Every row comes from one small tree of marks. The marks that hang from a mark follow it in brackets, in alphabetical order. Every link used is in the known rows. Which tree was each row made from?
Known rows
bonu{doga guren{kune}}: -.15, -.35, .30, .04, .04, .01, .00, .01, -.08, .02, .08, -.22, -.06, .13, .15, .07, -.13, .27, -.08, .04, .08, -.06, .12, -.14, -.14, .19, -.09
zedi{kune{geton{nulir} guren lanuduk notubip}}: .03, -.30, -.02, -.14, .03, -.14, -.07, -.01, .01, -.02, -.06, .16, -.23, .03, .11, .18, .08, .39, .08, .21, .02, -.21, -.20, -.20, -.02, -.08, .26
geton{kune{guren{bonu} zedi}}: -.12, -.15, -.19, -.03, .24, -.20, .04, -.12, -.08, .04, .18, .00, -.02, .02, .09, .09, -.16, .23, .00, -.01, .04, -.02, .02, .02, -.08, .06, .32
doga{bonu{fama guren{kune}}}: -.08, -.14, .30, .12, -.07, -.10, .11, -.12, -.04, .11, .07, -.22, .18, -.17, -.01, -.03, .02, .30, -.19, .07, -.03, -.09, .22, -.04, -.17, .28, -.14
notubip{kune{geton guren{bonu{fama}} lanuduk zedi}}: -.27, -.14, -.03, .13, .03, -.07, .09, -.07, -.08, .05, .17, .14, .10, -.14, .03, .11, .10, .37, -.16, .14, -.07, -.07, .10, .10, -.16, -.01, .46
nulir{doga{bonu{guren}} geton{kune{lanuduk notubip}}}: -.03, -.33, .28, -.06, .13, -.16, -.19, -.21, -.06, .02, .04, -.12, -.30, .01, .28, .02, -.15, .09, -.14, .05, .08, .12, .18, -.09, .07, -.16, .05
notubip{kune}: .00, -.07, .08, .04, -.03, .02, .08, .03, -.05, -.01, .10, .00, .01, -.06, -.04, .03, .02, .01, -.03, .02, -.04, .11, .01, .03, -.08, -.08, .08
fama{bonu{guren}}: -.13, -.01, .13, .05, .01, -.05, -.03, -.06, -.02, .00, .02, -.18, -.02, .09, .08, .00, .06, .15, -.06, -.12, -.17, -.01, .10, .07, -.05, -.03, .02
fama{bonu{guren{kune{lanuduk}}}}: -.22, -.13, .20, .07, .09, -.10, .03, -.07, -.03, .11, .02, -.05, .02, .06, .13, .09, -.02, .38, -.27, .05, -.11, .03, .05, .12, -.17, .08, .13
bonu{doga fama guren{kune{geton lanuduk notubip}}}: -.23, -.58, .40, .05, -.12, .10, -.10, .00, -.06, .12, .02, -.14, .01, .04, .14, .16, .00, .53, -.15, .12, .04, -.13, .15, -.18, -.10, .06, -.03
guren{bonu kune{geton{nulir} notubip zedi}}: -.11, -.35, -.03, .00, .06, -.29, -.16, .04, -.14, .18, .15, .17, -.05, -.15, -.17, .06, -.23, .30, -.02, .08, .00, -.11, .03, -.27, -.20, .00, .21
kune{guren}: -.01, .02, -.07, -.08, -.03, -.06, .07, -.11, .05, -.09, -.05, -.04, -.01, .07, .03, .02, .02, .14, .03, .00, .00, -.09, -.04, -.03, .05, .06, .10
bonu{fama guren{kune{lanuduk notubip}}}: -.13, -.36, .32, -.04, -.07, -.01, -.03, -.13, .02, .15, -.04, -.19, .19, -.01, .06, .10, .12, .49, -.23, .07, -.06, -.13, .03, -.07, -.10, .20, -.09
nulir{doga geton}: .01, -.01, .01, -.06, .09, -.02, -.10, -.09, -.06, -.04, .01, -.05, -.18, -.02, .18, .00, -.24, -.21, -.08, -.09, .01, .07, .03, -.08, .08, -.29, .06
guren{bonu kune}: -.09, -.04, .05, .02, -.01, -.11, .09, -.05, -.15, .14, .14, -.04, .13, -.16, -.07, .02, -.24, .26, -.12, .12, .03, -.08, .07, -.01, -.20, .16, .06
zedi{kune{geton{nulir{doga{bonu}}} guren lanuduk}}: -.05, -.11, .08, -.08, .12, -.21, -.06, -.09, -.01, -.06, -.05, .30, -.34, -.08, .19, .08, -.03, .11, .01, .29, .06, -.08, -.03, -.12, -.07, -.15, .28
guren{kune}: -.01, -.11, .03, .00, .02, -.05, .08, -.02, -.06, .10, .04, .05, .07, -.07, -.02, .04, -.17, .14, -.09, .04, .01, .01, -.02, -.04, -.11, .08, .04
geton{kune}: .02, -.12, -.03, .00, .08, -.05, .01, -.05, -.06, .08, .11, .04, -.04, -.04, .19, .02, -.12, .00, .04, -.06, .03, .03, -.04, -.03, -.02, -.07, .05
kune{geton{nulir{doga}} guren{bonu{fama}} notubip}: -.12, -.20, .11, -.16, -.21, -.19, -.22, -.23, -.08, -.01, .00, -.01, -.01, -.16, .06, .01, -.10, .25, .13, .02, -.08, -.28, .01, -.35, .04, -.17, .10
geton{kune{guren notubip zedi} nulir{doga}}: -.03, -.36, -.03, -.27, .20, -.23, -.26, -.16, .02, -.01, .03, .13, -.29, .12, .18, .04, -.15, .06, .15, -.18, .00, .09, -.14, -.27, .11, -.16, .18
fama{bonu{guren{kune}}}: -.13, -.07, .19, .07, .01, -.10, .04, -.06, -.07, .11, .07, -.15, .06, .04, .06, .05, -.11, .28, -.14, -.08, -.15, .01, .07, .04, -.14, .05, .06
notubip{kune{guren lanuduk zedi}}: -.15, -.13, -.05, -.02, .20, -.05, .08, -.01, .05, -.05, .02, .19, -.07, .09, .04, .14, .15, .21, -.14, .07, -.02, .15, -.05, .16, -.06, .04, .37
geton{kune{guren}}: .00, -.11, -.11, -.08, .04, -.08, .07, -.16, .00, -.01, .05, .02, -.04, .04, .21, .03, -.12, .17, .09, -.06, .03, -.05, -.08, -.06, .02, .00, .15
kune{guren{bonu} lanuduk notubip}: -.10, -.10, .05, -.13, -.04, -.10, -.03, -.16, .03, .00, -.02, -.05, .03, .03, -.04, .09, .06, .44, -.07, .20, -.04, -.10, .04, .03, .01, .15, .19
bonu{guren{kune{geton lanuduk}}}: -.18, -.26, .12, .12, -.01, -.13, .02, -.04, -.05, .06, -.05, .11, .01, -.03, .16, .09, -.06, .33, -.16, .17, .13, -.16, .02, -.04, -.17, .07, .10
bonu{fama}: -.03, .00, .07, .02, -.07, .09, .02, -.05, .00, .04, .03, -.09, .16, -.09, .04, -.01, .10, .06, -.06, -.05, -.08, -.05, .02, -.02, -.02, .01, -.05

Write each row's tree
-.06, -.23, .06, -.04, -.09, .02, .04, -.10, -.07, .07, .08, -.09, .08, -.15, .00, .18, .08, .57, -.08, .24, -.03, -.27, .02, .03, -.09, -.02, .30 : zedi{kune{geton guren{bonu{fama}} lanuduk notubip}}
-.28, -.18, .11, .10, .28, -.14, -.02, .01, .00, .14, .05, .05, .00, .12, .09, .11, .02, .32, -.33, -.03, -.12, .14, .07, .18, -.17, .11, .24 : fama{bonu{guren{kune{lanuduk zedi}}}}
-.25, -.36, .16, -.06, .10, .06, -.13, -.07, .02, .05, .10, -.16, .01, .13, .02, .15, .11, .48, -.14, .13, -.11, -.01, .16, .03, -.01, .16, .23 : kune{guren{bonu{doga fama}} lanuduk notubip zedi}
-.04, -.19, -.08, -.11, .07, -.14, -.08, -.07, .01, -.01, .06, -.12, .00, .07, -.21, .06, -.01, .30, .00, .02, -.06, -.04, .08, .00, .05, .13, .22 : kune{guren{bonu} notubip zedi}
-.07, -.39, -.04, -.09, .30, -.18, -.23, -.01, .03, .13, .05, .22, -.23, .09, .17, .11, .03, .13, .00, -.02, -.01, .11, -.12, -.14, -.03, -.04, .17 : geton{kune{lanuduk notubip zedi} nulir}
-.18, -.21, -.12, .02, .17, -.24, -.04, .01, .02, -.06, .00, .38, -.22, .05, .12, .14, .10, .18, .00, .10, -.04, -.02, -.11, -.11, -.08, -.07, .44 : notubip{kune{geton{nulir} guren lanuduk zedi}}
-.21, -.28, .01, .09, .05, -.03, .00, .08, -.12, -.07, .24, .02, -.13, .01, -.02, .14, -.13, .24, .05, .09, .04, .01, .16, -.04, -.12, -.07, .42 : notubip{kune{geton guren{bonu{doga}} zedi}}
-.31, -.41, .33, .14, -.03, .09, -.01, -.02, -.07, .11, .06, -.06, .04, .00, .28, .13, -.03, .41, -.17, .12, .08, -.16, .13, -.10, -.19, .09, .01 : bonu{doga fama guren{kune{geton lanuduk}}}
-.30, -.31, .05, .10, .14, -.02, -.01, .06, -.11, -.04, .17, .13, -.17, .06, .07, .19, -.04, .34, -.06, .23, .02, .05, .15, .07, -.15, -.02, .50 : notubip{kune{geton guren{bonu{doga}} lanuduk zedi}}
-.11, -.41, -.02, -.01, .14, -.22, -.17, .07, -.01, .17, .00, .36, -.15, .00, -.03, .14, -.06, .28, -.10, .11, .01, .02, -.08, -.22, -.11, -.04, .22 : guren{kune{geton{nulir} lanuduk notubip zedi}}
-.18, -.22, .26, .06, -.03, .08, .06, -.04, -.17, .16, .24, -.22, .16, -.15, .05, .06, -.22, .31, -.17, .11, -.02, -.07, .18, -.04, -.22, .13, .00 : guren{bonu{doga fama} kune}
-.13, -.19, -.08, .04, .33, -.06, -.04, -.01, .01, .12, .08, .22, -.11, .07, .22, .10, -.01, .05, -.11, .00, .07, .18, -.03, .14, -.06, -.03, .28 : geton{kune{lanuduk zedi}}
-.09, -.13, -.09, -.02, .38, -.22, -.08, -.19, -.02, .01, .06, .16, -.34, .02, .34, .07, -.21, -.03, -.18, .04, .07, .24, .12, .02, .07, -.18, .39 : nulir{doga{bonu} geton{kune{guren lanuduk zedi}}}
-.11, -.17, .25, .18, -.15, -.13, .09, -.08, -.10, .10, .07, -.08, .14, -.23, .01, -.01, -.03, .30, -.12, .10, .00, -.17, .23, -.12, -.20, .14, -.06 : doga{bonu{fama guren{kune{geton}}}}
-.18, -.37, .36, .06, -.03, .09, .02, -.03, -.07, .07, .11, -.32, .10, .05, .17, .07, -.05, .31, -.16, .00, .00, -.12, .14, -.13, -.16, .18, -.13 : bonu{doga fama guren{kune}}
-.25, -.45, .26, .02, .12, .08, -.10, .01, -.07, .22, .19, -.09, .07, -.02, -.04, .15, -.07, .47, -.27, .17, -.05, .09, .19, .02, -.19, .17, .16 : guren{bonu{doga fama} kune{lanuduk notubip zedi}}
-.09, -.06, .26, .11, -.07, -.06, .01, -.13, .00, .00, .02, -.23, .11, -.09, .00, -.07, .19, .16, -.10, .05, -.07, -.12, .25, -.03, -.04, .20, -.18 : doga{bonu{fama guren}}
-.17, -.29, .32, .06, -.02, .13, -.05, -.03, -.02, -.03, .05, -.33, .02, .10, .21, .01, .12, .20, -.03, -.05, -.02, -.14, .15, -.08, -.03, .10, -.17 : bonu{doga fama guren}
-.26, -.35, .24, .11, .02, -.17, -.12, .06, -.15, .06, .11, -.04, -.20, .06, .21, .10, -.22, .28, .01, -.03, -.11, -.11, .07, -.28, -.21, -.09, .07 : fama{bonu{doga guren{kune{geton{nulir}}}}}
-.23, -.27, .20, .14, -.13, .05, .03, .01, -.21, .16, .24, -.10, .14, -.20, .05, .06, -.26, .34, -.08, .14, .02, -.16, .21, -.11, -.25, .00, .10 : guren{bonu{doga fama} kune{geton}}
-.03, -.34, -.02, -.11, .32, -.05, -.24, -.08, -.02, .11, .09, .11, -.30, .08, .26, .12, -.22, -.06, -.15, -.09, .07, .29, .01, -.03, .11, -.34, .27 : nulir{doga geton{kune{lanuduk notubip zedi}}}
.04, -.18, -.06, -.08, -.21, -.07, -.06, -.07, .01, -.06, -.06, .02, -.06, .01, -.09, .06, .00, .25, .13, .01, .01, -.13, -.02, -.15, .12, -.09, .11 : kune{geton guren notubip}
-.22, -.01, -.02, .07, -.10, -.07, .05, -.19, -.06, .03, .03, .05, .16, -.14, .12, .07, .04, .40, -.09, .21, -.04, -.29, .07, .01, -.07, .02, .23 : kune{geton guren{bonu{fama}} lanuduk}
.14, -.29, -.06, -.07, .06, -.03, -.08, -.07, -.10, .08, .15, -.14, -.14, .00, .14, .08, -.24, .07, .02, -.13, .03, .05, .01, -.18, .10, -.24, .10 : nulir{geton{kune{notubip}}}
-.17, -.32, -.01, .06, .06, -.11, -.06, .03, -.10, .20, .10, .20, .01, -.10, -.17, .14, -.17, .41, -.18, .20, .06, .03, .09, .00, -.17, .03, .31 : guren{bonu kune{geton lanuduk notubip zedi}}
-.33, -.25, .17, .05, .16, .06, .03, -.04, -.05, .01, .21, -.08, .03, .02, .10, .16, .10, .40, -.19, .15, -.11, .05, .15, .13, -.16, .12, .35 : notubip{kune{guren{bonu{doga fama}} lanuduk zedi}}
-.28, -.36, -.03, -.04, .40, -.22, -.15, -.08, -.08, .02, .17, .11, -.27, .16, .36, .15, -.13, .31, -.01, .13, .01, -.03, -.02, -.11, -.15, .10, .33 : geton{kune{guren{bonu{doga}} lanuduk zedi} nulir}
-.22, -.55, .23, .07, .06, .00, -.15, .15, -.09, .12, .16, -.09, -.16, .16, -.05, .12, -.15, .38, -.08, -.10, -.08, .12, .21, -.08, -.10, -.10, .19 : fama{bonu{doga guren{kune{geton notubip zedi}}}}
-.27, -.38, .39, .09, .07, .10, .01, -.06, -.02, .09, .04, -.18, .06, .07, .27, .11, .03, .43, -.25, .11, .01, -.08, .11, -.05, -.18, .23, -.07 : bonu{doga fama guren{kune{lanuduk}}}
-.04, -.21, -.05, -.09, -.13, -.04, -.06, -.07, .07, -.04, -.12, .14, -.08, .07, .01, .12, .07, .33, .04, .13, .02, -.09, -.04, -.06, .11, -.07, .19 : kune{geton guren lanuduk notubip}
